Each row was made from one walk, in order. Every step used is in the known rows, and no mark comes twice. Write each row's walk.
Known rows
l > b > f > a: 1.63  2.78  1.33  1.24  -1.66  0.47  0.06  0.21  1.03  -2.60  -0.04  -1.16  -1.04  0.01  -0.21  0.22  1.48  -0.53  -0.13  1.31  -0.61  -0.67
b > f > a > l > v: -0.39  3.89  2.28  -0.49  -1.15  1.07  0.58  0.72  -0.08  1.17  -2.59  0.91  1.71  1.50  -2.17  0.99  -1.02  1.13  -0.08  1.03  -1.99  0.29
j > b > l: -1.27  -2.78  2.40  1.72  0.02  0.57  0.32  -0.24  -0.44  0.68  0.41  1.32  -2.00  0.28  0.26  -1.50  1.04  -1.89  0.96  -0.53  0.72  0.00
l > v > j > b > f: -1.34  2.00  -1.50  -0.73  -0.42  -0.13  0.70  2.10  0.07  0.47  1.58  1.75  -2.24  0.25  -0.72  0.14  -1.89  0.85  0.88  -1.95  1.73  0.67
f > a > j: 2.13  2.86  0.27  0.12  0.40  1.02  0.48  -2.22  0.37  1.18  0.29  -0.94  2.26  0.95  3.40  -0.99  1.37  3.08  -0.28  1.62  -1.92  1.65
a > j > b > l > v: -0.72  3.15  3.47  -0.17  1.43  0.69  1.16  1.52  0.50  2.60  -0.86  4.14  -0.46  0.97  -1.26  -1.58  -1.00  1.05  -0.29  -0.94  -0.33  0.34
f > b > l > v: -0.08  1.07  1.14  1.11  -1.24  -0.23  -0.63  2.07  0.41  1.11  -0.07  3.03  -0.41  -0.72  -1.13  0.57  -0.92  -2.02  0.02  -0.81  -0.96  -0.14
v > l > b > j: -1.17  -1.62  2.20  -0.49  -0.50  -0.59  -1.24  -0.56  0.35  -1.56  0.03  -1.29  -2.16  -1.28  0.80  0.32  2.22  -2.69  -0.89  -0.15  1.36  -1.72
a > j > v: 2.40  0.00  -4.19  -1.33  1.28  -0.39  -0.07  -0.32  -0.54  1.32  -1.60  -0.33  3.44  1.44  -0.43  -0.93  -0.15  4.05  -0.07  0.20  -1.90  1.05
r > j: 1.54  -0.47  1.29  -2.41  -0.44  -0.25  -0.96  -1.92  -0.95  -0.21  2.40  -0.92  -0.25  -0.96  3.16  0.67  1.46  1.00  1.54  0.81  -0.21  0.77
f > a: 1.80  -0.20  1.30  1.79  -0.53  0.80  -0.28  -1.84  0.01  -0.10  0.70  -1.02  0.62  0.24  2.40  -0.18  0.95  0.54  0.56  1.56  -0.43  0.88
v > l: 0.12  -2.46  1.36  0.33  -0.06  -0.30  -1.01  -1.70  -1.17  0.09  -1.15  -1.79  0.22  -0.64  0.11  0.43  1.93  -2.46  0.03  0.19  1.24  0.02
v > j: -0.04  -1.54  -2.79  -0.83  -1.06  -0.79  -0.14  -1.94  -0.57  -0.16  1.99  -1.27  -0.18  -0.61  3.42  0.11  -0.23  1.31  0.43  -0.78  1.05  1.77
j > v > l > b > f: 0.45  -1.28  -2.24  -0.49  0.32  -0.80  -1.08  1.61  -0.16  -2.01  -2.39  -1.80  -0.17  -0.27  -4.38  0.66  0.97  -2.53  -0.84  -0.36  0.74  -2.17
a > l > b > j > v: -1.29  -1.33  -2.00  -1.13  0.04  -0.52  0.30  0.12  -0.14  -0.14  -2.36  0.89  0.73  1.12  -1.82  0.39  -1.47  2.83  -0.51  0.28  -1.51  -1.22
j > b: 0.33  -1.10  0.95  2.18  0.18  0.40  1.01  -0.78  -0.92  0.71  -0.09  1.34  -1.31  0.70  0.11  -0.50  0.02  1.19  1.70  0.42  1.13  0.64
a > l > b > f: -0.63  2.42  0.92  -0.76  -2.18  -0.37  1.19  -0.24  -0.65  -1.17  -3.69  -0.19  0.18  0.81  -2.86  1.03  0.37  1.33  -0.10  0.80  -1.30  -0.45
a > j > b: 0.72  2.00  0.09  0.48  1.09  0.61  1.81  -1.14  -0.53  2.00  -0.41  1.32  0.32  1.37  1.14  -1.25  0.45  3.78  0.87  0.41  -0.32  1.42
j > v > l > b > f > a: 0.63  -0.10  -1.49  0.85  0.94  0.36  -0.87  1.01  0.81  -1.82  -1.02  -2.25  -0.06  -0.12  -2.78  0.43  0.79  -2.54  -1.28  0.65  0.17  -2.20
b > l > v: 0.16  0.03  3.58  -0.13  -0.87  -0.34  -1.09  1.36  0.14  0.26  -1.04  2.31  -0.31  -0.30  -1.70  -0.30  -0.43  -2.08  -0.26  -0.90  0.04  -0.20
r > l > v > j > b > f: -1.25  0.00  -0.14  -0.30  -0.56  -0.74  1.14  2.68  -0.02  -1.31  1.85  0.73  -0.79  -0.55  -1.24  0.56  -2.56  -1.09  1.20  -1.50  1.76  0.79
b > j > v > l: -0.83  -5.96  -2.97  -1.46  0.95  -0.54  -2.49  0.08  -0.51  0.13  0.09  -2.27  0.64  -0.11  0.09  -0.33  1.92  -2.35  -0.16  -0.78  0.21  -1.15
r > l > v > j: 0.29  -0.54  0.42  -0.64  -0.75  -1.48  0.22  0.73  -0.17  -1.33  1.31  0.47  1.29  -1.41  0.30  1.20  -3.25  -0.07  0.32  -0.82  1.53  1.44
f > b > l > v > j: -1.69  0.82  -1.91  -0.13  -1.22  -0.55  -0.25  1.46  0.73  1.29  2.57  2.27  -1.06  -1.40  1.60  0.63  -2.22  -1.16  -0.42  -2.12  0.07  0.72

Write each row's walk
0.66  -4.17  -2.44  0.30  1.46  -0.51  -1.40  -0.47  -1.16  0.45  -1.60  -1.57  1.50  0.02  -1.86  0.26  0.27  -1.54  -0.17  -0.13  0.88  -0.66 -> j > v > l
0.20  1.63  -0.98  -1.10  -0.61  -0.85  -0.15  0.15  -0.05  0.40  1.00  1.46  -0.26  -0.58  1.01  0.74  -2.63  1.69  0.03  -1.29  1.48  1.31 -> l > v > j
0.85  1.78  -3.10  -2.11  1.25  -0.57  -0.22  1.26  0.25  -0.72  -2.82  -1.85  1.48  0.40  -3.45  -0.16  1.32  0.11  -1.68  -0.34  -0.82  -1.41 -> a > j > v > l > b > f
1.77  0.85  2.69  1.73  -1.71  -0.15  0.40  0.85  0.94  -4.29  0.21  -2.20  0.49  -0.81  -0.81  0.64  0.93  -2.35  0.15  1.73  -0.52  -0.58 -> r > l > b > f > a
0.92  -1.16  -3.12  -1.49  2.36  -0.24  -0.59  -0.79  -0.80  1.74  -1.97  -1.57  3.17  0.67  -0.97  -0.51  0.75  1.01  -0.98  -0.07  -0.60  0.17 -> a > j > v > l
0.58  -3.43  -1.37  -2.61  2.16  -0.36  -1.93  -1.07  -1.19  0.49  1.42  -2.00  0.75  -1.11  0.53  0.84  0.77  -1.05  0.47  0.19  0.72  -0.72 -> r > j > v > l
-1.64  3.35  0.46  -0.49  0.09  0.78  1.40  -1.49  0.12  2.29  0.11  1.64  1.19  0.51  1.62  1.14  -3.96  3.44  -0.73  0.22  -0.07  1.56 -> f > a > l > v > j
0.79  -2.12  -2.55  -0.42  -0.07  -0.91  -1.06  1.14  0.59  -1.83  -0.04  0.27  -0.64  0.13  -0.83  -0.24  -0.21  0.99  -0.08  -0.23  -0.37  -1.46 -> l > b > j > v
-0.61  0.95  0.45  -0.31  -1.62  1.10  0.50  -1.34  -0.64  0.64  -1.58  -1.90  1.81  1.50  0.21  0.36  1.44  0.84  0.38  1.56  -2.45  0.71 -> b > f > a > l
-1.04  0.28  4.34  1.58  0.50  0.49  0.32  1.84  0.11  1.23  -0.49  4.08  -2.09  0.32  -2.22  -0.86  -1.43  -1.53  0.50  -1.00  1.14  -0.47 -> j > b > l > v
1.11  1.46  -1.78  -0.73  2.37  -0.48  0.31  -0.30  0.09  0.29  -2.59  -0.28  1.60  0.11  -2.31  -0.05  -0.35  1.60  -1.80  0.17  0.08  -0.99 -> a > j > v > l > b
-0.86  -0.25  1.10  1.11  0.54  -0.64  1.61  1.16  -0.16  -0.33  1.89  2.27  -0.60  -0.85  -0.16  0.57  -4.20  0.41  1.06  -1.00  2.63  1.20 -> r > l > v > j > b
1.86  -0.59  3.15  1.79  -1.18  -1.29  0.78  -0.13  -0.14  -3.51  -1.12  -0.21  0.46  -1.24  -1.41  0.92  -0.78  -0.95  0.34  1.29  0.77  -0.17 -> r > l > b
1.48  0.03  -0.14  0.46  -1.66  0.70  -0.91  -0.37  0.13  -1.21  0.57  -2.50  0.46  0.53  1.27  -0.28  2.69  -1.05  0.74  1.07  -1.34  0.50 -> b > f > a
-1.48  -0.20  0.63  -1.48  -0.72  -0.68  -0.74  0.74  0.48  0.47  1.52  1.54  -0.90  -0.99  1.11  -0.23  -1.61  -1.20  -0.70  -2.14  1.07  0.68 -> b > l > v > j
-0.05  -2.03  -2.77  0.20  -2.02  -0.35  -1.07  0.03  -0.01  0.15  2.15  -0.59  -0.59  -0.38  3.16  0.38  2.05  -0.23  1.21  -0.09  -1.74  0.37 -> f > b > j
-2.88  -3.09  -0.57  0.33  0.06  0.21  0.66  -0.84  -0.09  0.92  3.19  0.64  -2.75  -0.44  2.89  -1.44  -0.27  -1.00  0.54  -1.84  1.73  0.87 -> v > j > b > l
-0.47  4.32  4.33  1.07  1.98  1.91  1.34  0.89  1.45  2.71  0.52  3.72  -0.36  1.10  0.51  -1.85  -1.05  1.22  -0.67  0.12  -0.77  0.37 -> f > a > j > b > l > v
0.38  -2.42  2.64  0.12  -1.65  -1.34  -0.34  0.44  0.51  -3.75  0.75  -0.98  -0.35  -1.31  0.61  0.34  0.81  -1.72  0.36  0.63  0.11  -0.71 -> r > l > b > j
-1.24  -1.37  -2.16  0.78  0.26  0.07  1.32  -1.46  -0.60  0.98  2.61  0.50  -1.99  0.01  2.84  -0.48  -1.26  1.98  1.23  -0.91  2.13  1.53 -> v > j > b
-0.25  0.65  1.71  1.11  -0.39  1.21  1.13  -2.84  -0.75  1.65  -1.60  -0.35  1.89  1.20  1.33  0.47  -0.27  2.35  0.20  2.09  -1.53  1.08 -> f > a > l
0.04  -0.72  -0.24  0.76  -1.01  0.28  0.34  0.68  -0.82  -0.29  -0.21  -0.30  -1.51  0.94  -0.96  -0.59  1.72  -0.47  1.82  -0.17  0.26  0.24 -> j > b > f
1.32  2.71  -1.10  0.57  3.04  0.70  0.49  -0.79  1.03  0.41  -1.30  -0.74  1.74  0.29  -0.70  -0.24  -0.48  1.61  -2.22  1.26  -0.31  -1.03 -> f > a > j > v > l > b
-1.03  -0.12  -1.17  0.25  0.68  0.65  0.52  -0.45  0.81  0.12  -0.95  0.42  0.72  1.24  -0.22  0.15  -1.58  2.80  -0.90  1.33  -1.95  -1.22 -> f > a > l > b > j > v
-1.01  1.67  -0.23  0.55  0.68  -0.01  1.27  0.58  -0.04  1.37  1.62  3.26  -2.04  -0.03  0.45  0.21  -3.63  2.25  0.79  -1.40  2.53  1.10 -> l > v > j > b
0.44  -0.39  -1.30  -3.24  1.04  -0.63  -1.55  0.98  -0.13  -1.91  0.81  -2.23  -0.85  -1.35  -2.04  1.22  1.34  -2.11  -0.24  -0.05  0.52  -2.31 -> r > j > v > l > b > f
0.52  4.66  1.49  -0.70  0.36  0.85  0.28  -0.58  1.15  -0.85  -0.74  -2.50  0.29  -0.11  0.35  -0.17  2.91  -0.84  -1.87  1.01  -0.80  -0.79 -> v > l > b > f > a > j
-0.30  -2.02  -0.68  1.38  -1.69  -0.18  -0.63  0.10  -0.11  0.53  0.88  0.25  -0.30  -0.72  1.27  -0.06  1.54  -2.29  0.55  -0.31  -1.48  0.25 -> f > b > l
-1.07  -4.94  -5.46  -0.04  0.52  -0.42  -1.98  0.93  -0.29  0.99  1.18  -1.57  0.46  -0.53  0.59  0.55  1.36  -2.31  0.13  -0.69  -0.88  -1.13 -> f > b > j > v > l
0.18  1.65  2.36  1.14  -0.58  0.61  -0.52  -0.20  0.80  -2.08  -0.47  -2.50  -1.33  -0.75  -0.67  0.62  2.46  -3.54  -1.04  1.00  0.69  -1.56 -> v > l > b > f > a
-0.67  1.26  2.52  1.33  1.53  1.98  1.32  -1.13  0.90  2.23  1.48  0.94  -0.36  1.11  2.89  -2.49  1.34  0.70  -0.22  0.57  -1.22  0.83 -> f > a > j > b > l
